What can hang from each mark
j_650: j_99 j_753 j_761
j_968: j_650 j_739
j_739: j_968
j_749: j_99 j_761
j_971: j_650
j_761: j_650
j_99: j_650
j_753: j_749

Each row was made from one small tree. The marks that hang from a mark follow it in brackets, in the order of their numbers. Every link used is in the known rows. Write each row's tree.
Known rows
j_968(j_650(j_99 j_753 j_761) j_739): [-3.78 -4.71  0.47 -0.53  0.24 -1.66  4.13  2.08  3.06 -0.18 -0.76 -6.93
  2.37  0.64 -3.89  4.17  7.63 -0.96]
j_749(j_99(j_650(j_753)) j_761): [-4.50 -4.33  0.99 -3.70 -0.88  1.68  4.21 -0.76 -2.19  0.37  0.02 -0.48
 -4.45 -0.74  1.44  2.25  3.10 -0.34]
j_739(j_968(j_650)): [-5.84 -2.54  0.56  1.92  0.23  2.63  1.60 -1.38 -5.56 -1.56  1.90 -6.46
  5.71  0.05 -0.70  2.93  4.52 -0.77]
j_971(j_650(j_753 j_761)): [-5.46 -4.38  1.51  1.43 -7.21  0.57  4.07  1.78 -5.65  0.56 -0.48 -2.61
  3.23 -2.16 -2.60  2.27  7.81  0.01]
j_99(j_650): [-6.94 -4.37  1.99 -0.55 -0.40 -1.68 -0.44 -1.73 -4.24 -0.99  2.04  0.76
  3.45 -0.69 -0.73  1.72  2.99  0.45]
j_968(j_650(j_99 j_753) j_739): [-4.06 -5.00 -0.17 -1.25  2.03 -2.06  4.28 -1.83  5.95 -2.13 -1.29 -7.09
  2.49 -1.30 -1.19  3.82  6.55 -0.35]
j_739(j_968): [-5.46 -3.38  1.54  1.35  1.19  0.34  1.27 -1.50 -7.33 -2.18  2.40 -4.68
  3.84 -0.30  0.53  2.15  6.22 -0.17]
j_968(j_650(j_99 j_753(j_749) j_761) j_739): [-4.08 -5.10  4.51 -0.79 -0.56 -1.03  2.08  4.22  5.33 -0.16 -0.28 -5.74
  2.65  1.34 -5.89  3.62  7.09 -1.01]
j_761(j_650(j_99 j_753(j_749))): [-4.64 -5.31  4.78 -1.33  3.71  2.18  1.37 -0.27  0.60 -1.07 -0.10 -4.58
  3.12 -0.31 -1.14  1.61  6.40  1.99]
j_968(j_650(j_761) j_739): [-7.22 -2.24  1.43  2.22 -1.36 -2.45  1.12  2.55 -0.43  0.31  1.72 -5.02
  3.21  1.21 -6.05  2.91  7.36 -1.10]
j_971(j_650): [-7.59 -4.15  1.01  1.12 -2.77 -0.19  0.75 -1.18 -4.75 -1.33  1.32 -1.90
  2.97 -0.88 -1.32  1.83  7.21  0.68]
j_650(j_753 j_761): [-4.05 -4.10  2.01  0.82 -3.01 -0.63  3.49  0.87 -5.86 -0.32  0.34 -5.26
  3.04 -1.79 -2.51  0.81  7.32 -0.19]
j_753(j_749(j_99(j_650) j_761)): [-7.11 -4.07  5.54 -3.24  0.84  1.94 -1.05  2.70 -1.59  0.34  2.49  1.89
 -4.60  2.98 -2.41  1.54  2.60 -0.26]
j_971(j_650(j_99)): [-7.23 -5.94  0.54 -1.68  1.12  0.72  0.35  0.17 -3.26 -2.34  0.36 -2.55
  1.37  1.16 -0.21  3.65  7.61  0.96]
j_650(j_99): [-5.81 -5.44  1.27 -2.12  5.35 -1.02  0.22 -0.85 -3.49 -2.63  1.44 -5.30
  1.19  1.56 -0.56  2.22  6.80  1.08]
j_971(j_650(j_99 j_753 j_761)): [-4.76 -6.25  0.58 -1.03 -3.14  1.46  3.85  3.00 -3.97 -0.40 -1.44 -2.89
  1.52 -0.03 -1.41  3.72  8.23  0.04]
j_968(j_739): [-6.86 -3.53  1.98  1.50  1.44 -5.00  0.65 -1.78  0.78 -1.99  1.82 -3.95
  1.78 -0.68 -2.39  1.53  8.32  0.13]
j_753(j_749(j_99 j_761)): [-6.55 -3.16  5.17 -2.54  2.54  2.18 -0.49  2.57 -2.18 -0.25  2.79 -3.73
 -5.28  2.69 -3.20  0.62  5.77 -0.21]
j_749(j_761): [-6.73 -2.76  1.90  1.35  0.40  0.76  1.16 -0.85 -4.83  0.63  2.40 -5.82
  0.04  0.99 -1.18  0.78  6.24  0.70]
j_971(j_650(j_753(j_749) j_761)): [-5.56 -4.70  5.16  1.60 -7.89  1.11  1.96  3.86 -3.15  0.56  0.27 -1.25
  3.61 -1.46 -4.78  1.77  7.25 -0.44]

Which tree is each row?
[-5.08 -3.52  4.45 -2.55  2.70  2.78  2.05 -0.42 -0.63 -0.92  0.60 -2.81
 -0.51 -1.27 -2.15  0.39  6.25  0.80]  j_761(j_650(j_753(j_749(j_99))))
[-5.08 -4.54  0.17 -0.71  4.22  3.25  1.79 -0.33 -4.06 -2.55  1.33 -6.78
  3.87  2.43  0.08  4.84  4.71 -0.36]  j_739(j_968(j_650(j_99)))
[-5.49 -2.60  1.36  2.03 -0.43  3.47  4.08 -2.32 -3.21  2.60  0.38 -6.26
  1.51 -1.78  0.38  0.98  6.94  1.69]  j_749(j_761(j_650(j_753)))
[-3.39 -6.37  4.29 -2.97  2.04 -0.42  1.28 -0.15  1.05 -2.39  0.10 -5.17
  2.19 -0.65 -1.35  1.38  5.78  0.87]  j_650(j_99 j_753(j_749))
[-4.30 -4.71  2.09 -0.09 -5.12 -0.98  2.69  0.82 -5.05  0.46  0.31  0.55
  3.85 -1.99 -1.92  2.09  4.03 -0.09]  j_99(j_650(j_753 j_761))
[-2.64 -4.56  0.09 -0.58 -0.12  4.01  4.99  2.39 -4.87 -0.62 -0.38 -7.71
  3.76  1.08 -0.93  4.89  5.58 -1.00]  j_739(j_968(j_650(j_99 j_753 j_761)))
[-7.75 -3.88  5.21  0.00  5.51  4.13 -1.38  2.27 -1.34  1.42  1.94 -4.90
 -0.62  4.20 -2.49  2.00  6.15  2.26]  j_753(j_749(j_761(j_650(j_99))))
[-3.14 -2.88  0.80  2.41 -4.30  3.53  4.84  1.27 -6.64  0.15  0.20 -6.96
  5.99 -1.21 -1.91  3.52  5.51 -1.41]  j_739(j_968(j_650(j_753 j_761)))
[-2.38 -5.23 -0.71 -1.36  1.71  3.25  4.65 -1.57 -1.63 -2.36 -0.61 -7.86
  4.48 -0.37  1.58  4.30  4.54 -0.69]  j_739(j_968(j_650(j_99 j_753)))
[-3.39 -5.75  1.24 -2.00  0.92 -0.50  3.03  1.91 -4.31 -1.26 -0.18 -6.15
  1.21  0.26 -1.62  2.35  7.51  0.51]  j_650(j_99 j_753 j_761)
[-4.68 -4.10  5.47 -0.14 -4.66  1.34  1.64  0.34  0.41  1.56  1.14 -0.20
  1.60 -1.68 -1.22  1.17  2.23  0.17]  j_99(j_650(j_753(j_749(j_761))))
[-3.31 -3.40  4.56  2.10 -4.90  3.89  2.87  3.18 -3.85  0.31  1.03 -5.78
  6.34 -0.26 -4.29  2.59  4.62 -1.24]  j_739(j_968(j_650(j_753(j_749) j_761)))
[-7.36 -5.91  1.27 -0.56 -0.42  1.15  0.48  4.03 -6.09 -0.56  0.63 -2.21
  0.84  3.24 -2.87  3.78  8.51  0.37]  j_971(j_650(j_99 j_761))
[-7.98 -2.27  5.41 -0.99  4.18  4.65 -0.16  2.31 -2.87  1.31  2.77 -3.09
 -4.33  3.34 -3.24  0.86  6.33  1.01]  j_753(j_749(j_99 j_761(j_650)))
[-4.96 -4.19  0.88 -0.43  3.54  4.03  3.82 -1.18 -1.69  1.57 -0.31 -7.06
 -0.22  0.60  1.38  2.66  6.94  2.07]  j_749(j_761(j_650(j_99 j_753)))
[-6.74 -4.62  2.20 -3.21  0.68 -0.24  0.10  3.26 -7.28 -0.63  1.79  2.38
 -2.60  2.14 -2.76  2.66  4.16 -0.59]  j_749(j_99(j_650(j_761)))
[-5.30 -4.83  4.40 -2.01 -5.30  1.96  2.64  5.15 -2.95 -0.27  0.00 -0.23
 -2.11 -0.69 -4.71  1.76  7.26 -1.11]  j_971(j_650(j_753(j_749(j_99)) j_761))
[-4.04 -4.93  0.80 -4.47  0.00 -0.67  3.08 -1.89 -2.13 -2.15 -0.34  0.74
 -1.50 -2.43  1.05  1.99  3.11 -0.19]  j_749(j_99(j_650(j_753)))
[-3.55 -5.94  5.22 -2.08  0.21  0.29  1.09  4.12 -1.88 -0.87  0.58 -4.87
  1.71  1.31 -3.97  1.83  6.60  0.22]  j_650(j_99 j_753(j_749) j_761)
[-3.00 -3.09 -0.13  1.30 -2.23  2.87  4.87 -2.94 -3.50 -1.05  0.54 -7.21
  6.59 -2.82  0.61  2.69  4.65 -0.91]  j_739(j_968(j_650(j_753)))
